What can hang from each mark
Y: G R
R: M T Y
G: M T
M: G K
T: G R
K: M

Every row comes from one small tree of marks. The marks that hang from a mark follow it in brackets, in alphabetical order. Every link used is in the known rows. Which tree was each row made from?
Known rows
R(M(K) T Y): [ 0.08  0.16 -0.31 -0.22 -0.15  0.22 -0.40 -0.10 -0.25  0.10  0.01  0.08
 -0.10  0.00 -0.16 -0.12  0.49  0.05  0.42 -0.17]
T(G(M(K)) R(Y)): [ 0.74 -0.31 -0.42 -0.37 -0.17  0.11 -0.37  0.23 -0.09 -0.25  0.02 -0.19
 -0.55 -0.29  0.00  0.21  0.34 -0.03 -0.12 -0.14]
K(M): [ 0.42  0.13  0.06 -0.37  0.20  0.12  0.24  0.06  0.04  0.04 -0.10 -0.20
 -0.15 -0.11  0.01  0.05  0.21 -0.07  0.13  0.03]
R(M): [-0.30 -0.06 -0.14 -0.04  0.07  0.18  0.09  0.05 -0.17 -0.03  0.23 -0.04
 -0.08 -0.06  0.10  0.05  0.02 -0.03  0.13 -0.03]
G(M(K) T(R(Y))): [ 0.59  0.08 -0.46 -0.26  0.22  0.09 -0.29  0.15 -0.11 -0.16  0.11 -0.23
 -0.32 -0.24 -0.15  0.19  0.23  0.01  0.18  0.03]
K(M(G(T(R)))): [ 0.53  0.23 -0.22 -0.34  0.68  0.02  0.25  0.09 -0.10 -0.16 -0.02 -0.22
 -0.15 -0.37  0.18  0.14  0.33 -0.12  0.19  0.29]
T(G R): [ 0.48 -0.19 -0.33 -0.25  0.16  0.03 -0.05  0.25 -0.15 -0.44  0.08 -0.17
 -0.53 -0.29  0.27  0.22  0.31 -0.16 -0.26 -0.08]
K(M(G)): [ 0.31  0.06  0.08 -0.35  0.13  0.09  0.34 -0.01  0.05  0.18 -0.06 -0.17
  0.03 -0.30  0.22  0.06  0.22 -0.02  0.21  0.20]
G(T(R)): [ 0.33  0.18 -0.37 -0.14  0.56  0.03  0.02  0.17 -0.18 -0.35  0.14 -0.21
 -0.30 -0.27  0.10  0.21  0.20 -0.10  0.04  0.09]
M(G(T(R)) K): [ 0.41  0.19 -0.36 -0.27  0.45  0.02  0.03  0.12 -0.08 -0.30  0.16 -0.12
 -0.28 -0.37  0.33  0.02  0.33  0.02  0.24 -0.03]
R(M(G K) Y): [ 0.04 -0.13 -0.16 -0.23 -0.08  0.21 -0.13 -0.09 -0.09  0.15  0.16  0.09
  0.02 -0.20  0.17  0.07  0.24  0.09  0.33 -0.01]
Y(G(M(K)) R(T)): [ 0.61  0.12 -0.49 -0.26 -0.51  0.15 -0.53  0.08 -0.20  0.31  0.03 -0.28
 -0.11  0.16 -0.18 -0.28  0.09 -0.05  0.07 -0.48]
T(G): [ 0.23 -0.12 -0.13 -0.22  0.02  0.09  0.05  0.16 -0.09 -0.21  0.08 -0.15
 -0.37 -0.29  0.30  0.18  0.23 -0.02 -0.21 -0.05]
M(G K): [ 0.18  0.00 -0.04 -0.28 -0.10  0.09  0.13  0.01  0.06  0.04  0.13 -0.07
 -0.08 -0.29  0.35 -0.08  0.22  0.13  0.26 -0.11]
Y(G(M T(R))): [ 0.39  0.20 -0.46 -0.13  0.27  0.06 -0.11  0.23 -0.17 -0.06  0.24 -0.43
 -0.27 -0.02 -0.07  0.25 -0.09 -0.11 -0.09 -0.04]
R(Y(G(M))): [ 0.42 -0.02 -0.20 -0.20 -0.33  0.19 -0.24  0.05 -0.03  0.41  0.14 -0.30
 -0.03  0.05 -0.19  0.38 -0.10 -0.02 -0.05  0.03]
M(K): [ 0.30  0.09 -0.06 -0.32 -0.02  0.13  0.03  0.08  0.04 -0.10  0.10 -0.10
 -0.27 -0.11  0.14 -0.07  0.23  0.09  0.17 -0.28]
M(G(T) K): [ 0.16  0.25 -0.16 -0.26  0.30  0.06  0.13  0.01 -0.03 -0.05  0.17 -0.12
 -0.12 -0.35  0.39 -0.04  0.25  0.17  0.29  0.00]
K(M(G(T))): [ 0.28  0.31 -0.04 -0.32  0.53  0.07  0.35  0.00 -0.04  0.10 -0.02 -0.22
  0.01 -0.35  0.23  0.09  0.25  0.02  0.24  0.32]
G(T(R(Y))): [ 0.59  0.11 -0.42 -0.20  0.54  0.07 -0.18  0.09 -0.18 -0.23  0.09 -0.15
 -0.26 -0.26 -0.05  0.43  0.30 -0.10  0.06  0.25]
G(M(K) T): [ 0.09  0.22 -0.22 -0.17  0.12  0.10  0.02  0.12 -0.04 -0.05  0.20 -0.29
 -0.23 -0.20  0.05 -0.07  0.05  0.17  0.21 -0.10]

Which tree is each row?
[ 0.64  0.04 -0.43 -0.37  0.09  0.21 -0.43  0.06 -0.16 -0.15  0.16  0.00
 -0.36  0.27 -0.13  0.21  0.26 -0.15  0.08 -0.41]	T(R(M(K) Y(G)))
[ 0.13  0.28 -0.27 -0.11  0.12  0.11 -0.01  0.13 -0.11  0.17  0.26 -0.41
 -0.12  0.02 -0.02  0.19 -0.16  0.04 -0.03 -0.02]	Y(G(M T))
[ 0.38  0.11 -0.24 -0.35 -0.07  0.27 -0.34 -0.01 -0.09  0.10  0.18  0.00
 -0.20  0.28 -0.07  0.15  0.19  0.00  0.13 -0.40]	R(M(K) Y(G))
[ 0.26 -0.10 -0.56 -0.23 -0.15  0.17 -0.51  0.10 -0.38 -0.20  0.02  0.01
 -0.38 -0.06  0.15 -0.32  0.44 -0.09  0.01 -0.45]	Y(R(M(K) T(G)))
[ 0.01  0.12 -0.30 -0.23  0.33  0.19 -0.12 -0.07 -0.17  0.05  0.20  0.06
 -0.02 -0.25  0.19  0.11  0.28  0.14  0.38  0.10]	R(M(G(T) K) Y)
[ 0.55 -0.39 -0.41 -0.20 -0.13  0.08 -0.27  0.24 -0.16 -0.16  0.04 -0.24
 -0.41 -0.36 -0.04  0.40  0.20 -0.14 -0.23  0.15]	T(G(M) R(Y))
[ 0.56  0.34 -0.43 -0.24  0.52  0.06 -0.08  0.18 -0.16 -0.24  0.20 -0.28
 -0.34  0.03  0.06  0.29  0.11 -0.14 -0.10 -0.13]	Y(G(T(R)))
[ 0.34  0.14 -0.40 -0.19  0.27  0.07 -0.07  0.22 -0.11 -0.29  0.17 -0.31
 -0.38 -0.23  0.02 -0.04  0.13  0.03  0.16 -0.12]	G(M(K) T(R))
[-0.16 -0.22 -0.28 -0.04  0.15  0.09  0.10  0.07 -0.23 -0.11  0.25 -0.03
 -0.05 -0.28  0.27  0.11  0.07 -0.13  0.17  0.12]	T(R(M(G)))
[ 0.25 -0.18 -0.18 -0.27 -0.28  0.11 -0.07  0.22 -0.02 -0.14  0.11 -0.24
 -0.46 -0.25  0.22 -0.07  0.17  0.11 -0.10 -0.26]	T(G(M(K)))
[ 0.49 -0.12 -0.48 -0.20 -0.15  0.06 -0.38  0.12 -0.31 -0.06 -0.07 -0.14
 -0.27 -0.25  0.15 -0.07  0.37 -0.15 -0.17 -0.10]	Y(R(T(G)))
[ 0.46  0.07 -0.49 -0.13  0.09  0.12 -0.26  0.18 -0.21  0.24  0.23 -0.41
 -0.08  0.03 -0.06  0.14 -0.27 -0.10 -0.18 -0.07]	Y(G(M T) R)
[-0.08 -0.35 -0.31 -0.05 -0.02  0.14 -0.06  0.03 -0.27  0.19  0.22 -0.03
  0.15 -0.25  0.27  0.01 -0.10 -0.13  0.08  0.09]	Y(R(M(G)))
[-0.03  0.08 -0.27 -0.19 -0.22  0.18 -0.30 -0.17 -0.21  0.25  0.05  0.13
  0.08 -0.18  0.05 -0.11  0.46  0.08  0.51 -0.01]	R(M(G K) T Y)
[-0.05  0.09 -0.34 -0.23 -0.12  0.17 -0.27  0.06 -0.28 -0.26  0.04  0.03
 -0.42 -0.07  0.19 -0.28  0.53  0.04  0.14 -0.38]	R(M(K) T(G))
[ 0.86 -0.01 -0.39 -0.37 -0.22  0.16 -0.41  0.15 -0.02  0.05  0.10 -0.25
 -0.32  0.08 -0.21  0.23  0.12 -0.08  0.01 -0.30]	T(R(Y(G(M(K)))))
[ 0.35  0.37 -0.38 -0.33  0.36  0.23 -0.34 -0.01 -0.18  0.02  0.24 -0.05
 -0.23  0.23 -0.06  0.20  0.22  0.06  0.17 -0.28]	R(M(K) Y(G(T)))
[ 0.75 -0.25 -0.39 -0.31  0.14  0.07 -0.26  0.17 -0.14 -0.31  0.00 -0.10
 -0.48 -0.31  0.10  0.45  0.42 -0.17 -0.23  0.06]	T(G R(Y))
[-0.29  0.13 -0.22 -0.13 -0.20  0.15 -0.08 -0.12 -0.21  0.11  0.12  0.07
  0.04 -0.16  0.21 -0.34  0.38  0.09  0.49 -0.14]	R(M(G K) T)
[ 0.19  0.02 -0.25 -0.20 -0.01  0.24 -0.25 -0.02 -0.16  0.22  0.19 -0.05
 -0.05  0.20 -0.10  0.34  0.03 -0.09  0.01 -0.10]	R(M Y(G))
[ 0.52 -0.25 -0.45 -0.36  0.15  0.17 -0.39  0.17 -0.22 -0.44  0.09  0.06
 -0.59 -0.13  0.11  0.19  0.49 -0.11 -0.06 -0.27]	T(G R(M(K) Y))
[ 0.25 -0.20 -0.40 -0.30  0.19  0.14 -0.18  0.22 -0.22 -0.59  0.15  0.00
 -0.64 -0.11  0.25 -0.04  0.37 -0.09 -0.07 -0.41]	T(G R(M(K)))
[ 0.17  0.04 -0.30 -0.23 -0.44  0.10 -0.25  0.14 -0.14 -0.05 -0.01 -0.20
 -0.38 -0.24  0.08 -0.27  0.40  0.11  0.07 -0.27]	R(T(G(M(K))))
[ 0.15 -0.08 -0.31 -0.22  0.17  0.16 -0.09  0.15 -0.17 -0.40  0.18 -0.01
 -0.38 -0.02  0.08 -0.09  0.22 -0.09  0.18 -0.35]	T(R(M(K)))
